Each row was made from one path, in order. Every step used is in the known rows, and no mark comes twice. Write each row's path.
Known rows
pudok, fudan: [-0.470 -5.014 -0.469  0.392 -0.257  3.803  0.494 -1.312  0.189  0.829
 -0.816  1.354 -1.705  1.490 -1.458  0.890  2.059 -0.847 -2.408 -0.422
 -0.233 -1.093 -0.067 -0.077 -0.458  1.452  3.430]
fudan, pudok, rutam: [-0.677 -2.969 -3.437  2.280  2.340 -0.325  2.481 -0.748  3.249  1.736
 -1.439  0.215  2.758 -4.413 -3.185  1.609  0.706 -0.063  2.140  1.339
  0.745  0.386  5.067  0.993 -0.388 -1.769  1.700]
gotiveg, sodu, mavok: [ 4.703 -1.275  0.933  2.166 -1.749 -2.781  2.214  1.208  1.620  3.593
  1.285  2.643  2.296  6.649 -0.985 -1.965 -0.424 -2.631 -1.673 -0.111
  3.193 -5.389 -0.292 -1.059  0.973  0.380 -6.261]
fudan, pudok: [-0.107 -1.292 -1.739  1.242  1.764 -0.258  2.986 -2.073  1.003  2.255
 -1.637  3.173  2.008 -2.115 -1.252  1.602  1.032  2.668 -0.276  0.629
  1.736  0.074  4.002  0.059  0.663 -1.874  3.577]
gotiveg, sodu, tate, mavok: [ 2.790  1.051  2.658  0.200  0.306 -2.965 -0.307  1.976  1.345 -0.309
  1.462  1.619  3.444  2.414 -1.352 -2.285 -1.097 -0.597 -1.782  1.226
  3.649 -4.337 -2.932  0.384  0.753  0.257 -3.995]
gotiveg, sodu, mavok, tate: [ 4.857 -1.847  2.858  0.838 -0.429 -2.637  2.273 -0.574  0.396  3.766
  2.616  0.117  2.578  6.196 -1.159 -2.848 -0.548 -4.546 -0.718  0.247
  1.966 -5.852 -1.725 -1.661  1.136  0.791 -6.941]
tate, sodu, lakop, lerek: [ 3.271  3.630  1.000 -1.477  1.445 -3.753 -2.854  3.771  2.355 -6.029
 -1.271  2.840 -2.439  2.666  3.224  0.599 -2.012  0.409 -2.564 -2.230
  1.019  0.325 -0.322 -3.139  1.040  4.009  0.944]
mavok, tate, sodu, lakop, lerek, fudan: [ 2.251  1.962  2.078 -1.654  2.109 -0.983 -2.214 -1.686 -1.673 -4.206
  1.180 -2.615 -1.611  2.149  2.168 -0.689 -1.106 -1.687  0.031 -0.202
 -1.654  0.463 -2.485 -1.935 -0.710  3.006  1.555]
lakop, tate: [ 0.338  2.556  1.110 -3.279  2.482  1.526 -1.761 -1.696  0.879 -0.589
 -1.500 -1.113  0.537 -0.526 -2.118 -2.011 -0.607  3.762 -0.473 -0.778
  0.385  1.134 -2.973 -3.237  1.908  0.644  5.946]
lakop, sodu, tate: [-0.695  0.961  3.074 -3.487  2.782  0.302  0.665  3.621  1.782 -1.706
  1.170 -1.546 -2.856  0.399  0.060 -2.953 -1.129  3.176 -0.668 -0.669
  1.953 -2.754 -2.243 -1.687 -2.545  2.356  2.727]
lerek, fudan, pudok, lakop: [-2.167 -1.918 -3.327  3.348 -1.596  2.044  2.662 -3.643 -2.637  3.271
  0.338 -1.102  0.101 -1.755  0.275  2.622  2.147  0.629  0.444  1.836
 -1.958  1.309  2.356  4.533 -1.966 -4.081  2.701]
tate, mavok: [-0.271  0.858  1.958 -1.301 -3.426 -0.414 -0.079 -1.163 -0.091 -5.692
 -2.368  5.057  1.966  0.333 -3.200  1.475  0.831  1.868 -2.840 -0.089
  2.891 -0.056 -0.155 -1.785 -0.178 -1.752 -0.921]
mavok, tate, sodu, lakop, lerek, pudok, fudan: [ 1.598 -0.279  2.737 -1.625  2.035 -1.403 -2.307  0.341 -1.614 -2.900
  1.181 -2.159 -0.813 -0.092  2.368 -1.281 -1.135 -2.430  1.636 -0.307
 -1.857  1.070 -2.109 -1.504  0.253  3.054 -1.746]
mavok, tate, sodu: [ 1.418  0.241  3.010 -1.118  2.671 -1.197 -0.925 -4.052 -2.292 -4.014
 -0.002 -1.907 -0.083  1.782 -1.786 -3.727  0.332 -2.136 -2.597 -1.549
  1.640 -2.115 -2.854 -2.745  0.844  3.330  2.356]
mavok, tate, sodu, lakop, fudan, pudok, rutam: [ 1.706 -2.024  1.881 -1.385  3.406 -2.793 -0.067  0.228 -0.872 -3.366
  0.868 -2.916 -3.166 -2.931  1.853 -0.712 -0.923 -3.268  0.816  1.036
 -2.321  0.617  0.798 -2.881 -0.707  1.851 -0.191]
lerek, fudan, pudok: [-1.439 -1.440 -5.059  4.113 -0.863  2.925  2.470 -4.823 -2.823  2.781
 -0.896  0.423  1.119 -0.704 -0.753  2.185  1.661  3.456  1.196  2.602
 -0.273  2.213  3.153  3.252 -2.807 -2.976  5.604]
mavok, tate: [ 0.760 -0.927  2.189 -2.724  2.310  1.929  0.258 -5.511 -0.228 -0.061
  0.545 -1.228  2.017  2.330 -3.060 -2.195  1.040 -1.440 -1.837 -0.104
  0.031 -2.960 -2.482 -2.912  1.092  1.010  3.009]
rutam, pudok, lakop: [-3.132 -1.229  1.495  1.557 -2.981  3.213 -1.753 -0.581 -0.269  3.587
  0.288  2.138  2.404 -1.346 -0.895 -2.240  1.627 -3.191 -1.506 -0.780
  0.175  0.091  1.239  3.351  3.136 -0.374 -0.690]
rutam, pudok, lakop, sodu, gotiveg: [-3.641  0.909  1.571  1.981 -3.525  0.403 -2.235  2.705  0.559  2.387
  0.105 -1.076 -2.288 -2.150 -0.459 -3.100  0.774 -1.525  0.611 -1.427
  0.757  0.884  0.707  2.479  0.547  1.438 -3.881]
lakop, sodu, gotiveg: [-0.268  2.997 -0.722 -0.334 -0.495 -2.541 -0.292  2.479  2.987 -2.016
 -1.773 -1.895 -5.843  1.779 -2.156 -1.904 -0.288  4.081 -0.296 -1.955
  2.904 -1.008 -1.117 -3.421 -3.164  3.311 -1.175]
pudok, lerek: [-0.775  0.213 -2.726 -1.110  1.844  1.622 -2.295 -0.084  3.595 -0.941
 -0.207 -0.395  3.303  1.498 -3.653  1.375  0.653 -3.267 -1.579 -3.847
  2.031 -1.702 -0.034 -1.504  4.166  2.911  1.064]
mavok, tate, sodu, lakop, lerek, fudan, pudok: [ 2.025  1.253  1.696 -0.756  2.713 -2.081 -0.856 -1.408 -2.137 -3.084
  1.091 -2.642 -1.475 -0.345  2.936  0.430 -1.174 -1.188  1.775  0.503
 -1.815  1.799 -0.328 -0.820 -0.774  1.812  1.405]
gotiveg, sodu, lakop: [ 5.415  0.336  0.860  1.050  0.175 -2.877  0.138  1.446  4.791  3.005
  1.656  3.354  1.508  5.614  1.091 -1.015  0.101 -1.464 -3.573 -0.136
  1.640 -5.068  0.679 -1.839  1.666  0.705 -2.598]
sodu, lakop, tate, mavok: [ 1.780  2.202  4.938 -6.327 -0.876 -1.565 -1.052  3.016  2.189 -3.605
  0.471  2.770 -0.784 -1.573  1.409  2.621 -2.070  3.835 -0.130 -0.148
 -0.115  2.228 -1.478 -4.449  1.237 -2.346  1.268]
lakop, fudan, pudok, lerek: [-1.183 -1.456 -4.872  0.944  2.720  1.393 -0.432  0.365 -0.049  0.172
 -2.320  0.316 -2.412 -3.395  0.934  2.354  0.843 -0.904  0.012  0.663
 -2.498  2.242  3.679 -1.699  0.974  1.362  1.010]
lerek, fudan: [-0.948 -0.496 -4.349  2.415 -1.923  4.573  0.463 -5.215 -2.286  0.691
 -0.753  0.268  0.912  3.233 -1.894  0.448  1.679  2.406 -1.361  1.589
 -0.095  0.328 -0.145  1.660 -2.621 -1.140  5.880]

Write each row's path
[-3.330 -0.299 -1.959  2.442 -0.660  4.214 -4.210  0.062  1.013  2.280
 -0.112  1.385  5.078 -1.134 -2.961 -1.286  0.709 -3.496  0.985 -2.287
  2.343  1.561  2.377  2.296  4.771  2.939  0.765]
rutam, pudok, lerek
[-1.332 -0.992 -0.655  2.201 -1.688 -0.830  2.356 -0.264 -5.250  1.159
  1.047 -3.085 -2.279 -3.328  2.050  1.833 -0.393  0.650  3.129  1.077
 -1.651  3.678  0.487  3.625 -1.948 -3.470  0.289]
lerek, fudan, pudok, lakop, tate, sodu, mavok
[ 2.203  1.540  3.094 -6.001  1.560 -0.085 -0.786  2.038  3.504 -0.119
  1.033  1.464 -0.899  0.015  1.577  1.312 -1.957  3.600 -0.619 -0.542
 -0.862  0.698 -1.473 -4.551  2.009 -0.793  4.524]
sodu, lakop, tate
[-1.016 -1.870  0.171  0.380  0.801 -1.394  3.153 -0.750  1.222  3.061
 -0.203  1.172  0.557 -3.478  0.059  2.097  1.621 -0.783 -1.314 -0.357
 -0.456 -0.882  2.865  1.499  1.668 -3.176 -0.002]
fudan, pudok, lakop
[ 1.755 -3.310  4.102 -4.265 -0.917  0.440  3.332 -1.265 -1.405  1.258
  2.137  0.778  1.200  3.505 -1.744 -0.006 -1.345 -2.187  0.659  0.108
  0.842 -3.099 -2.286 -3.414  0.440 -0.994 -2.364]
sodu, mavok, tate
[-1.054 -1.212 -0.144 -1.714 -0.712  1.460 -0.367 -0.326  0.101 -0.270
 -1.054 -0.011 -4.228  0.188  1.511  0.089  1.782 -3.038 -5.030 -0.088
 -4.312 -1.854 -1.163 -1.446  0.878 -0.201 -1.491]
pudok, lakop, fudan
[ 2.002 -0.593  2.120 -0.074 -1.552 -3.388  1.279  2.309 -2.216 -4.149
 -0.443  3.002 -1.680  3.337 -0.250 -1.223 -1.697 -0.507 -2.196 -2.143
  4.078 -1.418 -1.095 -2.398  0.195  1.921 -1.429]
tate, sodu, mavok
[-1.235  1.669  4.882 -3.781  0.291 -1.152  0.361  4.560  0.663 -5.299
  0.722 -0.183 -2.661 -1.235 -0.237 -1.673 -1.264  3.412 -0.126 -0.404
  2.618 -1.144 -2.216 -1.622 -3.115  0.891 -0.454]
lakop, sodu, tate, mavok
[-2.172 -3.767 -3.034  2.290 -1.703  3.534  0.188 -1.877 -1.624  3.286
 -0.860  1.661  3.211 -0.918 -1.588 -1.141  1.627  1.522  1.521  1.215
 -0.151  1.024  0.556  1.827 -0.459 -1.086 -0.545]
lerek, pudok, fudan
[ 2.671 -0.113  4.520 -3.101  2.311 -2.262 -0.546 -1.457 -0.777 -3.639
  1.615 -0.758 -1.059  1.853  0.683 -1.795 -0.696 -1.895 -2.203 -1.295
  0.598 -1.981 -2.388 -3.792  0.990  2.371  1.780]
mavok, tate, sodu, lakop
[-3.227 -0.757  0.291  1.241 -2.030  0.092  2.650  0.724 -3.612 -0.388
  1.497 -2.582 -2.134 -4.548  1.661  2.514  0.583  1.728  2.544  2.232
 -1.454  2.350  1.003  4.957 -4.255 -4.242 -0.294]
lerek, fudan, pudok, lakop, sodu, tate, mavok
[-1.940 -0.096 -5.471  1.668  0.115  3.860 -2.312 -2.133  0.311 -0.192
  0.337 -2.514  2.762  1.787 -2.993  2.279  1.128 -2.554  0.063 -1.933
  0.336  0.326  0.050  1.522  1.220  1.651  2.552]
pudok, lerek, fudan
[-0.979  0.334  3.616 -4.948  0.082 -0.096  0.174  2.013 -0.142 -3.673
  0.670  2.571  2.448 -1.129 -2.065  0.863 -2.134  2.659 -0.899  1.273
  2.831 -1.346 -3.827 -0.754 -0.013 -1.699  1.349]
sodu, tate, mavok
[ 5.874  2.925 -0.099  0.801  1.269 -3.034 -2.032  2.741  6.183  1.510
  0.653  2.706  1.418  6.005  2.390 -0.147 -0.787 -1.795 -2.096 -0.188
  0.120 -3.610  0.363 -1.908  1.886  2.495 -3.890]
gotiveg, sodu, lakop, lerek
[ 1.631  2.138  3.430 -2.659  1.056 -2.587 -1.102  2.240 -2.284 -3.763
 -0.704 -1.140 -2.130 -0.228 -0.100 -2.594 -2.870  2.128  0.626 -2.070
  2.094  1.920 -3.673 -3.496  1.509  1.851  1.714]
lakop, tate, sodu, mavok
[-0.257  4.117 -4.318  0.557  0.899  1.774 -3.393 -0.693  2.141 -0.176
 -3.116  1.955  4.889  1.194 -0.598 -0.872 -0.638  2.410  2.075  0.692
 -0.658  1.758 -0.056 -0.228  0.897  1.374 -1.319]
lakop, lerek, pudok
[-1.557  0.755  1.709 -1.104 -2.107 -2.120 -0.337  2.011 -2.928  0.907
  0.841 -1.432  1.966 -3.205  0.571 -2.912 -1.383  0.240  2.630 -0.698
 -0.355  1.668 -2.898  0.760  1.831 -2.565 -6.031]
lerek, pudok, lakop, tate, sodu, mavok
[-0.981  2.356 -1.811 -0.084 -0.835  2.025 -2.197 -0.824  1.217 -0.558
 -0.566 -2.017 -0.598  1.849  1.092  1.795  0.946 -2.616 -1.587 -0.558
 -3.943 -0.295 -1.712  2.040  0.206  0.051 -1.066]
pudok, lakop, lerek, fudan
[-0.539  0.806 -0.874  0.115  1.948 -1.593  0.914  0.687  2.572  1.521
 -1.347  0.651  0.572 -3.138  1.434  2.838  0.674 -0.945  0.246 -0.379
 -1.927  0.408  2.681  1.323  1.829 -1.444 -1.305]
fudan, pudok, lakop, lerek
[-2.132 -0.758  1.368 -0.419 -3.462 -0.853  1.945  2.583 -0.895  2.305
  1.395 -0.257  0.952 -1.206  0.619 -2.318  0.275 -0.012  1.911 -0.644
 -0.436 -0.985 -0.246  0.919 -0.883 -2.944 -8.245]
lerek, pudok, lakop, sodu, mavok
[-0.918  0.975 -4.027  1.279  0.493  2.954 -3.299  0.203  1.129  0.440
 -2.639  0.833  2.815  0.307  0.221  0.203 -0.084  0.947  2.844  0.895
 -2.028  2.489 -0.029  1.051  0.078  2.048 -1.641]
lakop, lerek, pudok, fudan
[ 3.257  0.540  0.805  0.623  2.727 -1.612 -0.054  1.009  2.657  3.315
  1.937  0.313  3.383  4.125 -1.137 -3.625 -1.063 -0.733 -2.286  0.840
  3.029 -5.901 -2.990  0.356  1.490  1.616 -0.855]
gotiveg, sodu, tate
[-0.321  2.973 -5.682  2.811  1.322  2.566 -1.354 -2.186  0.220  0.029
 -2.610 -0.113  1.163  0.502  0.853  2.923  0.072  2.498  2.606  1.948
 -2.148  3.464  2.205  2.221 -1.792  0.462  3.162]
lakop, lerek, fudan, pudok
[-2.673  0.003 -3.506  3.465 -2.167 -0.535  2.283 -0.804 -1.936  2.229
  0.051 -3.871 -4.150 -2.492  0.483  2.106  1.235  2.210  2.392  1.186
 -1.367  2.259  1.728  3.640 -4.142 -2.555 -0.347]
lerek, fudan, pudok, lakop, sodu, gotiveg
[-2.451 -1.187 -2.350  3.423 -1.457  1.300  2.702 -1.846 -2.392  1.984
  0.461 -2.558 -2.520 -2.279  1.292  1.636  2.319  1.168  1.028  1.145
 -2.051  1.526  2.754  4.128 -3.793 -3.018  1.413]
lerek, fudan, pudok, lakop, sodu
[ 1.672  1.880 -2.332 -1.190  0.447  0.657 -0.466  1.751  2.995  0.348
  0.011  2.286 -0.442  0.904  3.921  5.328 -1.372  2.467  1.963  1.726
 -2.884  2.582  2.571 -0.217 -1.046 -1.076  2.299]
sodu, lakop, lerek, fudan, pudok
[-3.457 -1.368  0.095  1.834 -2.757  4.067 -2.701  0.004 -1.726  2.864
 -0.671  1.604 -0.962 -2.222  1.085 -2.240  1.677 -3.317 -1.710  0.794
 -2.596  1.489  1.584  2.356  2.040  0.399 -1.317]
rutam, pudok, lakop, fudan
[-1.821 -2.839  0.521  1.496 -1.987  0.631  4.345 -1.403 -4.243  2.803
  2.678 -4.162 -2.665 -2.028  1.869  1.708  1.027 -1.029  3.446  1.588
 -2.820  1.087  1.588  3.436 -4.050 -3.780 -1.904]
lerek, fudan, pudok, lakop, sodu, mavok, tate
[ 1.071  3.125 -1.771  1.432 -0.362 -4.987 -1.949  0.964 -0.054 -4.721
 -2.908  0.043 -3.598  2.124 -2.607 -1.844 -1.330  2.220 -2.428 -2.309
  4.955 -0.219 -2.650 -2.725  0.039  4.112  0.415]
tate, sodu, gotiveg
[-1.933 -2.788 -6.370  4.838 -0.373  2.991  2.146 -3.671 -1.052  2.222
 -0.750 -1.980  1.830 -2.624 -2.214  2.214  1.399  1.198  3.098  3.271
 -1.084  2.372  4.176  4.111 -3.650 -2.912  4.027]
lerek, fudan, pudok, rutam
[-1.857  0.221 -1.874  3.076 -0.253 -0.129  0.754 -2.221 -4.451  0.452
  0.060 -3.629 -1.964 -3.792  1.461  0.826  0.797  1.293  1.576  0.851
 -1.876  3.827  0.687  4.000 -1.541 -2.576  3.145]
lerek, fudan, pudok, lakop, tate, sodu
[ 1.216  0.309 -1.011 -2.409 -0.123  0.946 -1.887  3.557  3.728  0.776
 -0.056  2.950  0.843  0.758  3.505  3.157 -1.417  1.391  2.027  0.831
 -2.836  1.787  0.892 -1.178  0.476  0.152 -1.563]
sodu, lakop, lerek, pudok, fudan
[-0.124 -0.649  3.192 -1.097  0.972 -4.395  2.612  2.839 -1.575  0.752
  0.520 -1.208 -1.891 -5.402  1.962  1.051 -1.139 -0.461  1.694 -1.094
 -0.241  1.853  0.621  0.462  1.887 -2.598 -2.093]
fudan, pudok, lakop, tate, sodu, mavok
[-2.998 -1.393  4.143  0.921 -4.342  1.521 -0.113  3.671 -0.866  2.743
  1.647  0.851 -1.171 -1.362  0.992 -2.669  0.546 -3.175  0.824 -1.367
  0.275  0.105  1.579  2.603  0.661  0.033 -5.096]
rutam, pudok, lakop, sodu, mavok
